Each row was made from one small tree. The marks that hang from a mark follow it in brackets, in the order of their numbers. Every link used is in the known rows. Write each row's tree.
Known rows
k_29{k_117{k_821{k_38{k_149{k_772}}}}}: [ 24.8 -10.8  30.7   9.3 -19.1  17.4 -10.4  16.5  13.4 -18.6   7.8  -4.3
  15.2   1.0   5.6  34.0  14.0 -12.9  10.1  -1.1  17.8 -28.9   4.6   0.8
   0.4 -13.3  22.8   4.1   6.5   8.1]
k_694{k_38{k_149 k_821{k_117{k_867}}}}: [ 37.6 -14.7  17.8  -3.0  -5.1  -0.1   5.1  21.0  -7.9 -26.4   8.5  -0.4
  -1.9   2.0  -6.8  19.6   7.2 -18.5 -30.4   8.3  17.3  21.6   9.6 -14.5
 -28.5  -1.9  19.6 -11.4  -0.2 -16.3]
k_38{k_149{k_772{k_625}} k_821}: [ 19.2 -17.4  21.9  15.0 -22.3  -0.4 -15.9   7.7  -1.2  -0.4  -9.3  -8.3
  12.2  45.0  15.6  -3.6  -8.4  -3.7  19.6  33.0  26.7  22.4  10.1 -13.3
 -15.6 -11.9  20.0 -10.3 -18.7  -0.9]
k_509{k_752{k_29{k_117{k_821{k_38} k_867}} k_625}}: [  6.9   7.6  26.2  -6.2   5.7  -4.1 -12.8  36.2  -7.4  -0.1 -14.2 -13.8
  13.8  18.5  16.6  17.1  15.3 -26.8 -16.4 -18.5  -4.1 -52.0 -12.5  33.7
 -23.3  -6.5   7.6  20.2  35.5  -6.8]
k_867{k_117{k_821{k_38}}}: [ 11.9 -11.8  23.4   4.2 -15.5   0.2   6.4  14.8   6.7 -10.3  21.1 -11.4
   8.6 -21.7   4.0  26.9   2.9  -1.1  -4.9  16.6  23.3 -13.8  -6.5 -15.6
 -14.3  -7.2  20.3  13.5  15.9   5.2]
k_821{k_38{k_149} k_117{k_867}}: [ 29.0  -9.8  13.0  10.0 -12.7  14.2  -8.8  26.7  -7.9 -19.2  28.6 -10.2
  -4.1 -12.8   7.6  34.0  12.0 -21.2 -11.5  20.1  11.8   0.0  -2.1 -16.8
   3.3   1.7   6.3   4.5  22.7 -14.6]
k_625{k_752{k_29{k_117{k_867}} k_509} k_772{k_149}}: [ 35.7  19.3  17.2 -15.9  20.2 -16.7 -12.8  28.5  14.5  -0.1 -21.7 -47.6
   9.5  46.7 -13.5  21.8  19.9  15.9  31.1  -6.5   1.8 -37.2  -9.3  -2.8
   6.1   1.9  -6.8  34.5  40.3  -6.6]
k_694{k_38{k_149}}: [ 27.8  -4.5  13.9   5.2 -11.8  -4.2 -10.1  12.1  -1.1  -8.2   4.8  16.3
 -12.8  16.0  -8.1  19.8  16.5 -15.4 -14.8   2.4  15.4  13.3   6.5 -29.2
 -24.7   6.8  22.3   0.0 -17.8 -11.0]
k_867{k_117{k_821{k_38{k_149}}}}: [  7.2 -18.2  30.9   9.4 -21.7   1.8  -7.0  14.1   5.5 -11.6  19.2 -15.4
  13.9  -1.5   5.8  32.4   1.8  -7.1  -1.9  28.9  23.0  -4.1  -3.2 -12.0
 -12.9 -12.9  26.7   5.9   4.4   1.0]
k_821{k_38 k_117{k_867}}: [ 36.7  -0.8   5.8   2.2  -5.8  12.9   5.4  24.7  -9.3 -18.1  34.2  -4.7
 -10.0 -34.7   4.0  25.7  11.3 -16.5 -16.3   8.7  12.9 -15.1  -3.4 -21.2
  -0.7   8.7  -3.8  13.4  41.0 -11.5]
k_752{k_29{k_117{k_867}} k_509 k_625}: [ -0.7  -5.9  31.5 -12.8  23.6  -7.3  -0.6  50.5  -3.1  17.3 -33.2 -34.2
   8.4  30.1  12.2   3.6  21.3 -20.7   5.8 -25.1 -27.8 -45.7  -9.9  20.6
 -28.0  -3.1 -11.6  27.2  30.9  -3.8]
k_867{k_117{k_821{k_38{k_149{k_772}}}}}: [ 14.8  -5.7  38.3  17.4 -26.0  -4.5  -7.1   5.3  16.0  -5.4  18.3 -10.1
  20.6  -7.2   9.0  30.5   4.4 -10.1   8.8  19.2  27.0  -9.1  -3.7 -14.1
  -1.7 -18.1  23.3   4.2   1.5   7.1]
k_694{k_38{k_149{k_772{k_625{k_752{k_29}}}} k_821}}: [ 34.7   4.9  27.0  12.7 -15.3 -12.7 -21.9  26.1  -1.9   6.3 -14.6  -7.0
  -3.3  49.0  -2.2   9.9   9.0  -3.7  -4.7   2.8  30.7   3.8  -6.1 -16.9
 -26.2  -5.3  19.2  -2.2 -20.7 -14.0]
k_867{k_117{k_821{k_38{k_149{k_772{k_625{k_752}}}}}}}: [ 24.1  -1.5  32.3  22.8 -28.7   0.6 -14.9  15.2   6.1   2.4  15.0 -17.2
  13.7   8.4   8.5  35.7  -1.9   6.4  17.1  31.1  42.1 -10.7 -14.7 -13.1
  -0.6 -17.3  17.9  17.9   3.2   3.4]
k_821{k_117{k_867}}: [ 32.5  -3.4   2.6  -1.4  14.3   1.6  10.2   9.6   7.1 -14.5  19.0  -1.9
   1.1 -16.6  -3.6  14.7   2.1  -8.1  -9.0  11.9   1.1   1.7  -7.1 -16.4
 -11.1   8.9  -3.0  13.4  33.6 -10.4]
k_29{k_752{k_625}}: [ 24.0 -13.4  -0.9  -1.3   9.6  -1.9  -4.6  27.3   5.6   7.6  -9.1   1.1
 -21.2   4.3   9.5  -2.9  23.6  -2.1   3.3  -2.1   2.3 -36.0  -1.0  -0.1
 -26.7  -5.1  18.7  21.3  17.2   2.9]
k_772{k_149 k_625{k_752{k_509}}}: [ 21.3  12.9  -1.7   7.8   1.0  -3.3   1.6  43.8 -16.1   6.1   1.9 -29.5
 -18.7  32.9   8.0   9.6   5.5  26.1  34.9  26.0  21.7 -10.0   5.1 -32.1
  -5.6  10.1  -1.1  35.3  11.7  -5.1]
k_149{k_772{k_625{k_752{k_29}}}}: [ 30.6  18.1   9.8  15.3   0.8  -8.8 -21.6  12.2   9.6  21.3 -10.8  -7.1
  -0.9  34.2   3.2   4.2   4.6  10.1  24.3   6.1  15.8 -17.6 -19.9 -20.7
  -7.1   1.8  -4.3  25.5   5.5  -6.9]
k_772{k_149}: [ 26.2  -3.0  -1.2   8.7   0.3  -5.1   4.6  13.3   3.4  -8.0   6.9  -7.8
  -1.5   8.2   5.4   6.9  11.7   2.6  24.6  16.8   8.5   2.4  10.1 -30.8
  -9.4  16.5  10.3  17.4  14.1  -1.7]
k_38{k_149 k_821{k_117{k_867}}}: [ 24.9 -21.1  17.5   0.6  -4.0   3.1  -2.9  17.5  -0.7 -27.7   4.7 -21.6
  13.8  16.8   1.9   6.9  -4.2 -11.3 -12.6  29.6   7.8  26.4   4.8  -1.5
 -12.8 -12.9  19.6 -15.0   9.4  -8.1]
k_867{k_117}: [ 22.7 -15.2  15.8   3.6   1.9  -0.9   7.7   2.5  10.7   5.2   4.5  -9.7
  11.9  -8.5   3.3  16.2   0.9  -0.2  13.4  24.8  11.3   6.3 -11.1 -25.6
 -19.8   1.3  13.5  16.9  13.9  -2.3]
k_509{k_752{k_29 k_625{k_772{k_149}}}}: [  6.9  23.0   8.4  -8.4  10.3 -31.9 -39.4  15.8  11.2  20.4 -20.3 -14.6
   0.0  56.8  18.5  -3.1  14.9  -5.5  14.2   5.4  -0.9 -24.5   3.1  -3.3
 -10.9   6.1  11.5   8.9  28.9 -13.3]
k_752{k_29{k_117{k_821{k_38}}} k_509 k_625}: [-13.1  -2.1  37.2 -13.1   3.7  -7.1 -13.6  68.7   0.3   8.8 -15.2 -34.1
  -7.5  25.8  18.9  10.0  26.2 -14.7 -10.1 -27.1 -18.7 -67.5   5.9  18.2
 -20.3  -6.7   7.9  18.1  22.9   0.5]
k_149{k_772{k_625}}: [ 24.7   3.4   7.8  15.3  -7.8  -3.8  -6.2  -1.0   4.2  17.2   4.1  13.9
  -2.4  12.8  10.4   6.2   0.6   4.8  30.2  13.5  25.8  -2.5   0.2 -28.2
 -12.1   6.4  -1.9  15.8   3.4   0.8]
k_625{k_752{k_29{k_117} k_509} k_772{k_149}}: [ 27.6  23.3  16.5 -14.5  16.3 -14.8 -25.8  36.9  22.1  -0.4 -23.0 -50.9
   1.7  54.5  -7.7  17.3  20.9  23.3  32.4  -0.1   0.8 -44.1  -2.6  -9.1
   7.1   5.7   4.2  27.2  31.7  -5.8]

Which tree is each row?
[ 14.7  -3.5  12.5   2.9 -13.0  -2.4  11.5   7.7  -9.8 -26.0  21.7   1.4
   4.8 -22.1  -8.3  10.7   5.6 -17.7 -19.4  -8.1  15.0 -14.8  -5.4  -3.2
 -16.7  -7.2   1.5  10.5  22.0   1.4] -> k_117{k_821{k_38} k_867}
[ 11.8  -9.9  19.5 -28.1  15.8  -0.8  -2.1  40.5  18.4  -0.8 -19.0 -19.3
 -15.1  15.6   1.0  15.8  25.9  10.3  11.8 -20.6   3.6 -70.9  12.2  28.7
 -13.5 -18.8  18.6  20.5  29.9  11.0] -> k_29{k_117{k_821} k_752{k_509 k_625{k_772}}}
[ 15.5  13.3   5.8   9.1   6.6 -11.6 -10.1  54.4  -8.3  16.4  -5.9 -40.6
 -17.0  50.2   6.9   4.9   6.5  25.8  37.7  17.3   6.9 -23.2  -3.5 -22.3
 -11.1  13.5  -5.3  39.9  18.0  -9.6] -> k_772{k_149 k_625{k_752{k_29 k_509}}}
[ 14.1  12.2  13.6 -15.1  14.7 -16.9 -30.6  24.2  15.9  18.2 -28.4 -20.3
   6.2  53.7  21.5  14.9  20.8  -6.0  22.2   3.7  -2.5 -36.1   2.5  10.6
 -12.4   9.5  10.3  14.1  37.7  -9.2] -> k_509{k_752{k_29{k_117} k_625{k_772{k_149}}}}
[ 13.3  -9.7  17.7   9.2 -21.0  -0.5  -1.6   9.3 -12.0 -23.2  19.2  -5.6
  11.1  -2.7  -5.4  16.5   6.9 -21.0 -16.6   1.6  14.7  -4.8  -3.2   1.8
 -14.9 -12.9  10.3   8.0   7.5   2.1] -> k_117{k_821{k_38{k_149}} k_867}
[ -4.6   0.8  30.8 -26.4  16.2 -16.6 -27.0  43.5  18.9  24.1 -31.6 -32.1
  -4.8  51.2  11.4   4.9  23.1  -2.8  13.3 -17.7 -21.7 -49.6   3.4   7.1
 -16.4  -1.1   1.3  14.0  28.1  -1.4] -> k_752{k_29{k_117} k_509 k_625{k_772}}
[  1.6  -2.3  26.1 -24.0  15.2 -23.0 -22.1  47.9  18.9  23.5 -30.9 -40.3
  -3.1  54.6  17.9   9.6  27.1   0.8  28.5 -11.0 -17.8 -47.8  14.6   1.4
 -10.1   9.5  -2.7  17.4  36.2  -3.3] -> k_752{k_29{k_117} k_509 k_625{k_772{k_149}}}
[ 18.1   2.3  10.3 -14.5  11.0 -16.2  -8.7  36.8   9.5  13.9 -12.9 -17.5
 -28.5  26.4  13.9   0.6  29.8   7.9  29.2  -1.3   6.3 -48.7  21.0 -10.7
  -6.1  -6.1  15.5  20.0  25.1   1.7] -> k_29{k_752{k_509 k_625{k_772{k_149}}}}
[ 14.4   3.2  11.8   1.2   9.0  -3.3  -3.5  62.2  -4.2   2.8 -10.3 -47.8
  -8.1  44.1   4.4  17.8   7.1  26.0  34.4  10.2   6.6 -43.1  -5.4   1.9
 -14.1  10.5   0.9  43.4  27.9  -1.5] -> k_772{k_149 k_625{k_752{k_29{k_117{k_821}} k_509}}}
[ 13.4  11.1  18.9 -20.0  18.8 -16.1 -24.6  11.0  11.6  16.7 -32.4 -10.1
  16.9  42.2  13.3  12.9  15.9 -18.5   3.8  -6.7  -7.1 -36.0 -15.6  24.5
 -19.5  -0.2  -1.5  17.4  39.4 -10.2] -> k_509{k_752{k_29{k_117{k_867}} k_625{k_772}}}
[ 20.2   7.9  14.7 -15.5  18.6 -17.2 -20.8  18.3   8.3  17.4 -29.0 -18.8
  17.2  46.5  17.1  16.9  16.5 -12.8  21.7  -5.1  -3.7 -30.7  -4.6  17.4
 -16.9   6.3  -0.9  22.0  46.7  -9.8] -> k_509{k_752{k_29{k_117{k_867}} k_625{k_772{k_149}}}}
[  8.8  12.7  18.3 -18.3  12.3 -20.2 -31.4  26.6  20.7   8.5 -23.7 -20.8
  12.3  50.6  14.3  13.0  15.7  -4.4  12.4  -4.4  -2.8 -41.6   6.6  24.7
 -13.2   0.7  13.3  12.6  38.0  -3.2] -> k_509{k_752{k_29{k_117{k_821}} k_625{k_772{k_149}}}}
[ 19.0  -3.9   7.6   3.0  -8.0   9.6 -17.9  50.7  -4.4   0.2  -2.7 -25.4
  -7.8  23.4   0.8  25.5  10.9  13.5   3.0   4.0  15.4 -41.2 -21.5   2.0
 -14.8   5.4   3.7  36.2  22.3  -1.7] -> k_772{k_625{k_752{k_29{k_117{k_821{k_38}}}}}}
[ 47.0   7.4  22.4  12.1 -14.0  -0.3 -15.0  26.7   1.7  -7.4   6.0  -2.9
 -12.8  21.4   2.3  22.3   5.0  -0.3 -13.5  18.2  39.2  13.3   6.3 -24.4
 -11.1  -6.7  20.4  -6.3 -11.3 -16.6] -> k_694{k_38{k_149{k_772{k_625{k_752}}} k_821{k_117}}}
[ 12.9   3.3  15.5  -4.8  14.5   0.5   2.3  47.2  -6.8   0.7 -15.4 -35.7
   1.0  35.9 -10.1  14.3   0.9  15.7  10.4  -4.6   2.1 -37.0 -23.4  17.7
 -23.8  -2.5 -11.4  41.6  21.8  -1.9] -> k_772{k_625{k_752{k_29{k_117{k_821 k_867}} k_509}}}
[ 22.7   1.4  28.2  16.0 -22.0  -3.4  -4.2  -2.3  -3.6 -19.3  17.8   1.3
  18.6  -0.9  -4.7  18.3   4.8 -24.4  -4.6  -5.3  22.7  -8.5  -2.0  -1.9
  -7.0 -17.2   6.0   1.9   5.0   4.9] -> k_117{k_821{k_38{k_149{k_772}}} k_867}
[ 34.5  11.4   8.2 -13.3   8.6 -16.2 -26.9  23.4  30.1  -9.4 -15.1 -38.2
  12.2  46.1 -16.5  21.3  15.9  22.6  21.9   0.2   6.2 -35.0  -7.1   3.5
   0.6   5.5   9.6  25.0  35.2   0.0] -> k_625{k_752{k_29{k_117{k_821}}} k_772{k_149}}
[ 28.1   0.3  10.6   2.8  12.7  -0.9   5.3  56.4 -14.2  12.8 -17.7 -47.5
   0.3  39.5   3.8  22.6  12.7  17.3  43.8   8.5   4.4 -30.0 -14.5  -4.0
 -12.6  17.8 -18.2  53.0  33.0  -5.7] -> k_772{k_149 k_625{k_752{k_29{k_117{k_867}} k_509}}}
[ 33.0  20.6  -0.6  -4.3   5.2 -25.5 -33.6  12.3  21.2   2.8 -11.8 -30.8
   0.7  50.8 -13.3   6.2  17.2  21.3  24.3   8.6   8.6 -17.6  -7.4 -22.6
   4.2   9.6   6.6  17.7  25.4 -10.7] -> k_625{k_752{k_29} k_772{k_149}}
[ 40.5   1.9  22.4  19.4 -17.2  10.9 -10.7  14.1   1.7 -11.1  30.5  -1.7
   6.2 -15.7  11.2  33.6  13.1 -23.9   1.7  12.9  19.6  -7.4  -0.2 -21.9
  13.5  -5.1   2.2   1.4  20.5 -10.6] -> k_821{k_38{k_149{k_772}} k_117{k_867}}
[ 32.3  11.0  15.1  25.2 -29.6   8.7 -27.5  20.3  -5.4   2.4  12.6  -5.0
  -7.1  22.2  17.1  23.0   9.8  -3.4  16.5  21.3  34.9  -8.5  -3.6 -28.3
   6.6  -5.2  13.4   7.9  -8.8  -8.0] -> k_821{k_38{k_149{k_772{k_625{k_752}}}}}
[ 11.0 -13.9  19.3 -23.5   6.9 -13.5 -32.1  26.6  24.7  24.3 -29.3 -16.8
   5.0  43.4   9.8   8.3  25.6  -7.2   8.0 -12.1 -15.3 -37.1  -4.5  10.0
 -20.5   9.2   1.2  12.7  32.0  -0.9] -> k_752{k_29{k_117} k_625{k_772}}
[ 31.8 -10.0  -1.0  -9.3   1.8 -11.8 -12.4  22.4  14.7  13.8 -11.0  -5.0
 -18.9  21.0  11.7   3.4  29.8   6.8  26.0   5.1  12.7 -35.1  11.4  -6.6
  -8.9   1.9  15.8  20.7  29.5   3.8] -> k_29{k_752{k_625{k_772{k_149}}}}
[ 17.8  -2.4   3.7 -13.0  -7.3 -21.2 -21.2  10.4  10.5  16.1  -6.5  -6.5
  -5.3  29.6  14.4  -3.0  21.0  -1.1  17.2   9.6   6.2  -4.0  19.9 -22.1
  -8.3  10.7   4.4   4.7  26.5  -2.1] -> k_752{k_625{k_772{k_149}}}
[ 24.4   6.8  11.0  -1.5  15.2  -0.9 -13.7  29.7  20.9 -17.1 -15.8 -32.4
   9.0  27.6 -18.6  15.8  10.7  10.4  -3.6  -7.7  -9.5 -36.1 -24.8  11.2
 -14.2  -3.9  12.5  23.6  16.6  -2.2] -> k_625{k_752{k_29{k_117{k_821}}}}
[ 42.3  -9.8  27.3   6.7 -14.3  -0.3   2.5  16.8  -7.3  -2.5   8.4   9.3
  -1.9   9.0   3.0  24.8   2.0 -15.2  -9.3  12.8  35.0  19.8   5.5 -19.3
 -23.0  -2.9   6.7  -6.4  -0.8 -11.4] -> k_694{k_38{k_149{k_772{k_625}} k_821{k_117{k_867}}}}
[ 47.0   9.3  15.4  23.9 -17.8  15.6 -19.0  26.8  -7.0  -1.4  27.3 -11.5
  -2.6  -0.8   9.6  38.5   8.4  -7.3   8.9  24.3  33.1 -10.0  -9.9 -20.9
  16.3  -3.9  -5.5  16.2  20.4 -15.3] -> k_821{k_38{k_149{k_772{k_625{k_752}}}} k_117{k_867}}
[ 47.1  -1.0  29.1   6.7  -7.0  -3.5   4.0   7.9   3.0 -14.8   8.1   5.6
   5.4   0.0  -4.0  21.9   8.1 -23.4 -19.1   1.5  30.5  17.2   7.9 -17.8
 -17.0 -11.1  16.7 -14.8  -0.2 -13.6] -> k_694{k_38{k_149{k_772} k_821{k_117{k_867}}}}
[ 29.4   1.9  -6.7  13.3   1.2  -9.5 -15.9  42.3  -5.7  15.1  -5.3 -28.9
  -9.5  45.9   3.9   7.8   7.3  23.8  34.5  22.1  10.8 -11.1 -11.2 -22.4
 -12.2  20.1  -0.3  38.8  20.3  -8.0] -> k_772{k_149 k_625{k_752{k_29}}}
[ 20.3  28.3  19.9  15.3   6.5 -13.6 -18.3  26.2   5.4  19.5 -10.9 -19.1
  -6.7  40.7   5.3  -0.2   1.5  15.0  26.8   4.4  13.2 -28.4 -12.3 -21.5
  -5.4  -3.9  -2.3  25.2   0.8  -9.4] -> k_149{k_772{k_625{k_752{k_29 k_509}}}}
[ 15.8  19.3  19.5  -6.0  22.8   1.2 -12.3  45.2  10.8  -6.7 -23.4 -44.2
   1.0  37.0  -6.9  10.8  13.2  10.4   7.2  -7.8 -13.2 -44.4 -20.5   0.6
  -9.9  -4.2   8.7  30.2  15.4 -10.7] -> k_625{k_752{k_29{k_117} k_509}}
[ -0.1  26.0  12.1 -12.8  11.1 -28.1 -42.1   8.8  13.4  19.8 -20.4  -7.6
  -1.4  52.9  13.8  -6.6   9.4  -9.9  -4.6   1.7  -4.1 -24.4  -5.1   1.3
 -16.0  -0.3  12.1   2.9  21.4 -14.6] -> k_509{k_752{k_29 k_625{k_772}}}
[ 34.8   0.2 -11.4  14.7  -3.8  -0.4  -1.4  31.5  -8.5   7.9   1.2 -18.3
 -13.3  28.5   7.4  12.8   5.2  22.7  33.1  29.8  23.5   2.2  -2.1 -30.8
  -9.1  17.5   2.4  36.4  17.2  -4.0] -> k_772{k_149 k_625{k_752}}
[ 17.6  -5.8  21.3  17.0 -28.2  -0.6  -4.2   4.4 -14.9  -6.6  20.4   5.0
  11.8   5.7   2.5  20.1   1.1 -14.7   7.4   5.8  31.9  -5.0  -3.1  -2.1
 -11.9 -12.1  -0.9  10.7   6.3   4.3] -> k_117{k_821{k_38{k_149{k_772{k_625}}}} k_867}
[  8.1  24.5   5.0 -13.2   4.9 -18.1 -28.4  -1.9   9.9  10.9 -10.2   4.8
  -4.5  32.7  15.8  -4.5   7.9  -6.3  -6.0   9.3  11.2 -10.5   5.2  -8.5
  -9.4  -6.8  17.4  -2.8  17.3 -11.1] -> k_509{k_752{k_625{k_772}}}
[ 28.6  17.4  25.3   7.5   8.5   1.8 -14.4  33.9   8.9  16.5 -18.3 -22.8
   1.4  34.9   5.5  16.7   6.5  13.0  35.8  -2.1  13.3 -40.4 -16.6 -10.6
  -3.4   0.1  -5.7  35.0  10.6  -4.7] -> k_149{k_772{k_625{k_752{k_29{k_117} k_509}}}}
[ 35.3  -6.2  26.2   9.6  -5.9  -0.7  -5.1   0.7   9.5 -22.5   3.2 -12.1
  23.6  14.4   4.2   6.5  -2.9 -17.1   0.4  20.9  15.8  19.8   5.9  -4.2
  -0.4 -17.9  15.7 -17.4   5.8  -6.0] -> k_38{k_149{k_772} k_821{k_117{k_867}}}
[  9.3  -6.7  28.8 -25.4  17.4 -23.5 -10.5  40.9  10.2  24.2 -31.7 -37.2
   8.5  48.9  10.0   8.8  27.6  -6.9  29.6 -19.1 -16.4 -42.9   7.6   9.7
 -15.8   6.6 -14.6  27.4  45.4  -1.1] -> k_752{k_29{k_117{k_867}} k_509 k_625{k_772{k_149}}}
